What can hang from each mark
A: M U
B: U W
X: J M U
M: A X
U: A B
W: B

Known rows, with every way that one mark hangs from another
(A U): [ -2.4   0.9   1.7   3.4  21.4  -3.6   9.3   9.3  -0.7  -2.7  23.8   5.1
 -12.3  -5.9   5.4  10.2   1.7 -11.6  -0.6   5.3   4.2  14.1  11.1  -9.3
   4.9  10.7   5.9  10.9 -20.0  -1.9 -11.2   3.1   7.1   9.8]
(B (U (A M))): [  8.8  -7.5  21.9  12.1  13.2  30.5  -0.8   8.8  -6.6 -14.6  25.8  19.2
 -12.1 -26.1  -7.8  12.4  -5.7   9.5  23.4  26.4  16.2  -1.8  18.2  23.6
 -31.6   1.3 -23.6  19.5 -28.7  -4.5 -23.1   1.8  25.2   1.9]
(M X): [ 11.1   7.5  16.7  -5.3   4.6  -5.7   5.6 -19.1  -8.1  -0.2  -2.3   7.2
  -7.7   2.0   9.4  -4.7  17.9  -3.1  -4.1  10.9 -19.2   1.7  -0.9 -11.3
  -9.8   7.7 -12.1   5.4   5.2   2.0  20.1 -19.2  -1.3  -2.0]
(B (U (A (M (X J)))) W): [ 37.7  -8.0  45.0   3.5  13.4   9.9  17.6  -8.0 -13.6 -24.0   3.2  19.5
 -29.1 -48.7  36.7   7.9  31.0 -12.5  22.8  40.2 -12.0  -1.5  22.0  12.3
 -37.6  11.2 -26.3  10.6 -50.7  23.1 -14.9 -19.2  36.5  -4.6]
(W (B U)): [ -5.4 -19.5  21.4  -4.7  -4.1   7.2 -10.3  16.6  -4.3 -12.9  19.1  -9.4
  -6.4 -21.2  -4.6  26.4  -4.5  15.2   3.9  -5.5   9.3  12.7   0.0   7.8
  -5.7   5.1 -23.7  -1.5  -7.9  -3.4 -14.5  -7.5  10.1  26.5]
(W (B (U (A (M (X J)))))): [ 19.7  -8.6  45.0   2.0  14.7  11.6  -5.3  -9.5 -26.5 -11.4  27.0  22.5
 -29.0 -54.6  31.8  25.1   4.2  19.4   8.6  27.5  -6.4  12.7  21.6  33.7
 -29.3  37.4 -27.9  16.1 -33.6   9.3  -3.2 -19.2  15.2  -4.0]
(W (B (U A))): [ -0.9 -20.8  14.9  -7.0  -2.4  25.8 -19.2  22.1  -2.5  -9.6  26.4  14.1
  -9.8 -33.4 -22.8  20.3 -12.9  19.9  19.2  -2.4  24.7  13.0   4.4  17.4
   0.7  -1.9 -30.0  -2.0 -20.7 -14.6 -32.7  -3.9   7.7  18.9]
(M A): [ 11.5  -7.6  -6.0   8.2  16.9   4.7  14.7 -12.6   7.8   9.8   7.0   1.3
   2.2 -10.4 -10.7   1.1   6.3  12.6  11.4   4.8  11.1   7.3  -5.5   6.5
  -8.9   1.7 -12.8  -4.0  -3.4 -10.2  -4.9  -4.6  -7.1   8.1]
(U A B): [  4.0  -3.2 -12.1   9.4   3.5  17.2 -10.3  -4.2   5.1   6.3  21.4  25.3
  -2.5 -22.4  -4.7   4.2  -1.5   9.3   4.1   4.7   0.8  -7.0  -6.4  20.9
   3.9   8.1   0.1   4.4 -17.2 -15.2 -29.5  -7.0  17.7 -19.6]
(W (B (U (A (M X))))): [ 16.9  -9.6  40.8   7.1  16.9  26.6  -9.1  -4.7 -16.6 -12.8  27.4  24.9
 -24.3 -35.3   3.8  31.7   6.6  22.0  15.5  17.7  -1.8   9.0  12.3  26.2
 -38.0  13.6 -33.3  18.1 -21.8   0.8  -8.9 -20.0  18.0   4.7]
(X (U A)): [ -3.4  -8.5  -2.3   6.4  -9.4  16.1  -4.6   9.0  -7.2  -1.9  20.2  28.2
 -15.7  -7.5  -6.0  -1.3 -15.3   8.2  19.4   1.1  21.1  -2.8   2.4  16.1
 -11.7   4.9 -11.4   3.5 -20.2  -2.3 -16.8  -5.2  16.9  -1.9]
(X J (M A) (U (B W))): [  9.6 -19.2  20.1  27.8  -4.0  -0.7  14.7 -24.2 -12.7  -3.9  11.5   7.7
 -13.4 -47.9  63.2  -3.8   4.7 -10.8  28.9  -5.8   8.2  26.9 -19.6  25.7
 -32.9  36.9  -8.6 -10.6 -51.5  32.4 -28.6 -21.8  31.9  -9.0]
(U (A M)): [ 10.0   2.8   9.7  19.4  18.6  24.8  -3.8   0.9  -4.5   3.1   5.5  31.1
  -8.2 -19.4  -3.3   9.2  -0.9  12.7  14.4  14.0   0.5  -6.0  13.8  30.7
 -23.4  -1.4  -2.2   7.5 -16.3  -0.1  -7.9   6.3   7.8 -16.2]
(U (A M) (B W)): [ 21.8  -9.1  10.8  29.7  20.7  18.9   3.7 -17.1   2.8   1.5  -2.0  27.1
  -7.0 -29.8  19.6  12.9   9.9  -4.5  21.6   9.3 -16.9 -11.1   0.1  32.7
 -25.4  -7.2   2.5  15.7 -44.3  10.4 -44.1   1.3  28.7 -31.6]
(W (B (U (A M)))): [  7.5 -21.0  29.5  14.0  13.2  32.8 -12.9  13.8  -8.5 -10.8  29.0  21.8
 -12.4 -43.2  -3.9  32.6 -10.1  27.6  20.9   5.4  16.5  10.5  10.6  36.8
 -28.2   7.2 -25.7  13.6 -30.2  -3.4 -29.3   2.9  16.3   7.0]
(W B): [ -6.5  -5.9   7.6  -1.3  -0.1   2.1 -14.4  -1.4  -7.6   1.8   1.9   2.7
  -4.3 -13.5   3.2  18.2 -11.8  14.3   0.8 -18.7   1.7   9.8  -3.5  14.6
   3.6   4.4   0.8  -5.6  -1.4  -0.7  -4.5  -2.4  -8.8   6.4]
(B U): [  1.6 -11.8  11.5  -5.6  -4.2   7.1   3.5  12.4  -2.5 -16.5  18.2  -7.1
   2.2  -8.3  -7.5   8.4   1.7   0.6   5.8  11.2  13.0   2.8   3.5  -7.5
  -7.7   0.8 -21.9   2.1  -8.2  -4.1  -6.2  -3.8  16.1  21.2]

Rows
[ 21.8  11.5  26.3   5.8  14.4 -15.7  15.1 -26.4 -21.6  -3.7   3.2   9.6
 -13.2 -24.9  50.5   1.5  20.3  -3.2  -8.1  28.5 -27.7   2.1  16.2  14.7
 -28.8  34.9  -1.8  17.1 -17.5  20.7  29.0 -15.2   6.8 -19.8]
(A (M (X J)))
[ 20.7   1.8  -1.1  13.0   9.8 -12.1  21.2 -37.8 -18.4   9.0  41.1  23.6
 -18.8 -44.4  42.6  -2.9  19.0   9.6   1.0  14.8  -1.9  14.8  -7.0   9.6
 -26.4  58.5 -18.0   4.0 -20.0   3.5   6.3 -40.7  19.9 -13.0]
(M A (X J (U B)))
[ 13.3 -11.7  -1.9  13.2   3.2  15.7  -3.0  -6.8   7.0  -1.2  -2.5  26.7
  -8.5 -22.2   6.4   5.0  11.9  -7.9  18.8   1.8  -5.7  -7.9 -10.4  15.6
   0.7 -10.5   0.3  -3.0 -38.6  -0.8 -48.4  -5.4  28.1 -22.6]
(U A (B W))
[  4.9  -2.7 -10.4  15.6  37.2   3.8  21.8 -15.6   4.9   8.3  41.4  14.9
  -9.2 -31.6   2.4  16.2  12.6   2.0   0.1   5.3   9.7  21.2  -2.5   0.9
   3.4  22.7  -3.8  11.0 -24.7 -17.2 -22.7 -13.5   9.3   0.4]
(M (A (U B)))
[ 12.9  14.2  25.2  16.1  35.6 -14.5  19.9 -29.8 -21.1  -2.9  35.6  22.0
 -22.3 -40.0  59.3  19.2  21.4 -13.2 -17.2  35.3 -33.9  12.2  19.6   5.0
 -17.7  64.6   8.8  26.3 -36.9  14.5  10.8 -25.3  21.8 -28.4]
(A (M (X J)) (U B))
[ 13.9 -22.9  16.8  -1.0   1.9  20.8   6.2  21.2   6.9 -16.3   0.2   6.9
 -13.0 -25.4 -14.9   1.9  13.2  -9.5  26.7  15.0  13.9  -5.9  -1.0   2.3
 -10.0 -22.6 -26.0  -1.5 -38.4   1.1 -40.7  -2.1  35.0  19.9]
(B (U A) W)
[ 12.5 -15.4   1.5  19.1  36.0   2.4  32.4 -15.4  12.3   3.2  22.8  10.2
 -16.2 -31.4   9.3  17.5  24.7 -14.0  14.0   7.0   3.2  21.3  -7.9  -2.4
  -2.7   8.8  -3.2   2.2 -44.1  -3.3 -39.1  -8.3  23.3   1.1]
(M (A (U (B W))))
[ 24.4 -20.2  29.7  14.1  16.8  31.9  11.1  10.7   0.3 -22.6   2.0  15.7
 -13.9 -30.1   1.7  17.0   8.0  -7.0  34.2  20.9   8.2  -5.5  11.0  18.6
 -31.5 -20.7 -20.7  15.3 -47.1  12.8 -35.6   5.8  33.7   6.7]
(B (U (A M)) W)
[ 22.7  -4.5  16.8   5.1  -5.4  -5.4   8.9 -21.2 -20.8  -5.0  17.6  36.2
 -30.4 -40.2  49.1  -4.6  23.5 -11.4  20.2  14.3 -14.5  -3.1  -2.1  14.7
 -22.5  30.8 -10.3   3.6 -45.3  18.2 -20.9 -34.1  40.6 -22.4]
(M (X J (U A (B W))))
[  2.4 -10.0  15.6  29.6  33.1   9.2  21.9 -20.3   6.7  -2.2  14.6   1.6
 -11.2 -30.0  27.9  13.5  19.5 -19.3  25.5  -4.4   4.5  38.1 -15.6   7.1
 -14.5  10.5  -1.5   3.8 -42.2  10.4 -35.3  -9.1  18.7   1.1]
(X (M (A (U (B W)))))
[ 32.2  -9.6  14.9  14.4   9.2 -16.0  32.0 -38.9 -16.4  -0.3  21.0  16.8
 -27.6 -46.7  51.4  -3.7  32.6  -6.0  10.8  11.1 -11.3  12.5 -10.8   2.8
 -32.7  42.2 -14.5   0.6 -39.5  20.2 -10.0 -37.3  28.5 -11.9]
(M A (X J (U (B W))))
[ -1.3 -11.4  19.4  18.8 -17.0   3.3  -4.3  -7.0 -18.2  -9.4   8.4  28.3
 -16.3 -42.7  59.7  -5.6  -8.0 -18.3  36.0  -4.1   4.7   9.9  -8.6  39.8
 -22.6  29.0  -1.2  -3.4 -57.4  29.5 -41.2 -13.7  42.8 -27.7]
(X J M (U A (B W)))
[-13.4  -7.1  14.4  12.0 -17.6  26.8 -13.4   6.6 -10.5  -3.3  14.9  19.0
 -17.5 -12.2  13.9  -7.0 -18.8  -0.5  32.0  -8.5  26.5  12.2  -1.7  30.9
 -26.5   9.5  -9.5   0.3 -23.9  13.8 -16.3  -8.5  11.7  -7.5]
(X M (U A))
[  6.9  -6.2   7.1   9.9  23.6  -1.0  15.0  -3.4  10.0  -4.8  14.5  10.8
 -18.4 -16.1  19.0  19.6  19.8 -27.5   3.4   1.2 -13.7  14.6  -2.5  -8.4
   3.8   9.9  11.5   8.4 -39.0   5.9 -36.2  -2.8  24.1  -2.2]
(A (U (B W)))
[ -7.4   1.2  19.7  14.6  23.2  -3.3  19.5  -7.1  -5.1   3.2  21.3   2.5
  -9.9 -37.7  32.5   1.7   3.1 -11.8  12.5  12.4  20.7  45.1  11.1  11.5
  -4.7  41.0  -5.2  -3.5 -35.5   6.9  -2.0 -10.0   2.0   6.2]
(X J (M (A U)))
[ -2.2  -1.2  13.4  13.4   3.6  -4.4   9.8 -16.0  -6.2   2.5  -0.4  -3.5
   5.7 -30.4  29.6 -10.8   1.2  -0.8  13.1   3.8  11.0  27.7   2.1  23.9
 -13.7  27.8 -13.2 -17.6 -12.7  16.0   6.2 -11.5   1.5  -4.1]
(X J (M A))
[  6.6  -9.6  18.5  19.4  25.9 -11.0  21.7 -19.7  -2.0  -4.0  13.5   5.2
 -14.4 -51.7  53.6   7.2  15.0 -27.7  21.5  12.2  -0.5  39.1  -4.9  11.4
  -8.9  36.1  -3.2  -4.6 -51.5  17.9 -33.6 -12.6  21.6  -8.8]
(X J (M (A (U (B W)))))
[ 30.6   4.2  32.2  17.1  36.6 -17.9  27.8 -26.2 -18.5  -8.3  14.9  20.3
 -30.3 -41.4  72.1  21.0  33.1 -30.9  -2.3  31.1 -41.0  13.3  15.6   3.4
 -24.6  44.1   7.7  23.2 -53.3  27.8  -4.3 -18.1  30.3 -26.8]
(A (M (X J)) (U (B W)))
[ 19.7  -1.9  15.0   8.1  10.7 -12.5  27.3 -26.1 -17.1   3.4  25.5   9.9
 -21.2 -32.5  35.4  -8.0  14.9  10.1   4.1  17.0   5.3  18.0   4.4   0.8
 -27.4  42.8 -22.4   1.0 -18.4  10.7  21.0 -36.5   6.7   6.7]
(M A (X J U))
[ -6.0  -8.7   6.8  26.5  -3.6  -3.7  10.5 -20.3 -19.0   3.5  27.6   8.6
  -5.5 -45.2  51.3  -2.0 -10.8   6.6  15.0  -5.0  14.2  27.7 -12.1  29.3
 -28.2  54.6  -7.6  -2.4 -31.2  21.7  -7.4 -23.7  18.1 -13.7]
(X J (M A) (U B))
[ 15.4  11.0   5.0   9.8  34.7 -13.3  25.7 -37.8  -9.9   5.1  45.4  17.6
 -20.8 -46.4  33.1   9.0  30.0  -5.3 -10.5  30.1  -9.7  24.6  10.4  -3.8
  -4.1  52.7  -7.6   6.9 -32.3  -7.8   1.8 -35.3  11.3  -9.8]
(M (A (U B)) (X J))
[ 11.7   4.3  12.0  -5.2 -11.8 -18.6   9.4 -15.6 -23.7  -5.8  19.6  12.0
 -21.9 -22.6  42.1 -14.1  11.7  -2.9  -1.5  13.1  -8.3   6.4  11.3  -1.0
 -25.0  47.0 -10.9   9.8 -11.0  19.9  20.9 -29.8  12.4  -5.0]
(M (X J U))
[-12.7  -2.5   5.2  23.1  28.8   8.4   9.8 -17.4   2.6   7.9  34.1   6.9
  -6.8 -25.2  21.1  10.2   3.7  -5.7  12.2   0.1  13.6  39.3 -12.2   9.4
 -12.2  31.0  -2.0   6.2 -26.7  -2.6 -22.3 -14.8   9.3   0.2]
(X (M (A (U B))))
[ 19.9   6.5  12.1  -2.0  35.3 -12.5  33.5 -23.8 -11.1   4.2  32.7  12.3
 -22.9 -36.9  26.7  -2.7  26.2  -6.7  -4.9  31.4  -0.3  26.5  17.8 -10.9
  -5.0  42.4 -13.9   1.5 -23.2  -5.7  11.2 -28.3   0.5   5.7]
(M (A U) (X J))
[ 14.9  16.0  30.2   6.2  33.4 -13.7  21.3 -16.5 -25.4  -4.8  20.9  16.7
 -25.1 -31.8  51.6  12.9  20.0 -16.4  -9.4  35.7 -20.9  20.6  31.1   4.7
 -20.3  46.6   4.7  24.4 -33.2  18.4  21.8 -16.9   3.3 -10.9]
(A (M (X J)) U)
[ -2.2  -5.3  -6.6  15.1 -10.1   2.6  -2.6  -5.0 -14.8   1.6  35.3  38.9
 -17.5 -40.1  26.8  -7.2 -13.0  10.3   4.8  11.1  11.3  -2.7   7.3  27.3
  -4.3  40.9  -3.0   2.5 -37.2   1.5 -23.5 -20.3  32.8 -29.5]
(X J (U A B))
[ 12.2   3.9  14.3  -4.1  -6.7  -2.6   3.6 -13.3 -24.3  -2.5  22.4  29.1
 -29.4 -27.3  30.7 -15.3   4.7   0.6   6.8  21.2   2.3   6.8  17.1  13.8
 -17.6  37.5 -18.5   4.9 -28.8  10.7   9.2 -29.0  17.2  -7.7]
(M (X J (U A)))
[ 23.6   4.1  31.6  21.1  39.6  -5.2  24.5 -29.3 -12.5  -9.0  16.5  19.1
 -29.9 -25.1  44.6  23.7  35.9 -25.5   4.9  24.3 -38.4   9.8   3.2  -2.3
 -31.3  16.9   4.8  29.0 -46.2  16.6 -16.1 -17.5  24.4 -16.5]
(A (M X) (U (B W)))
[ 20.8  11.5  24.8   9.5  19.4   6.1   3.1 -21.0 -20.2   3.0   7.7  31.5
 -20.8 -31.3  36.3   0.0  13.0   4.7   3.7  37.0 -20.8  -2.4  25.5  24.8
 -31.2  29.1  -9.4  11.4 -23.6   9.2  11.2 -18.6  10.7 -26.7]
(U (A (M (X J))))
[  7.2  -1.5   4.1  26.7   4.8   8.6   1.1  -6.6 -19.2  -0.5  35.6  42.9
 -13.8 -49.4  43.6   6.2 -12.0  13.7   5.4  14.2   0.4  -3.2  16.4  46.4
 -28.8  47.7   3.0  17.0 -45.2  13.1 -16.3  -7.0  36.2 -36.8]
(X J (U (A M) B))
[ -1.8   3.6   5.4  24.1  33.1   6.6  11.3  -8.7  -3.2   0.3  35.2  21.3
 -11.7 -24.4  25.1  29.4   2.2  -3.5 -10.0  14.4 -10.7  13.4  12.1  14.2
 -15.1  31.1  12.6  29.9 -30.2   5.0 -16.4   4.8  19.7 -19.6]
(A M (U B))
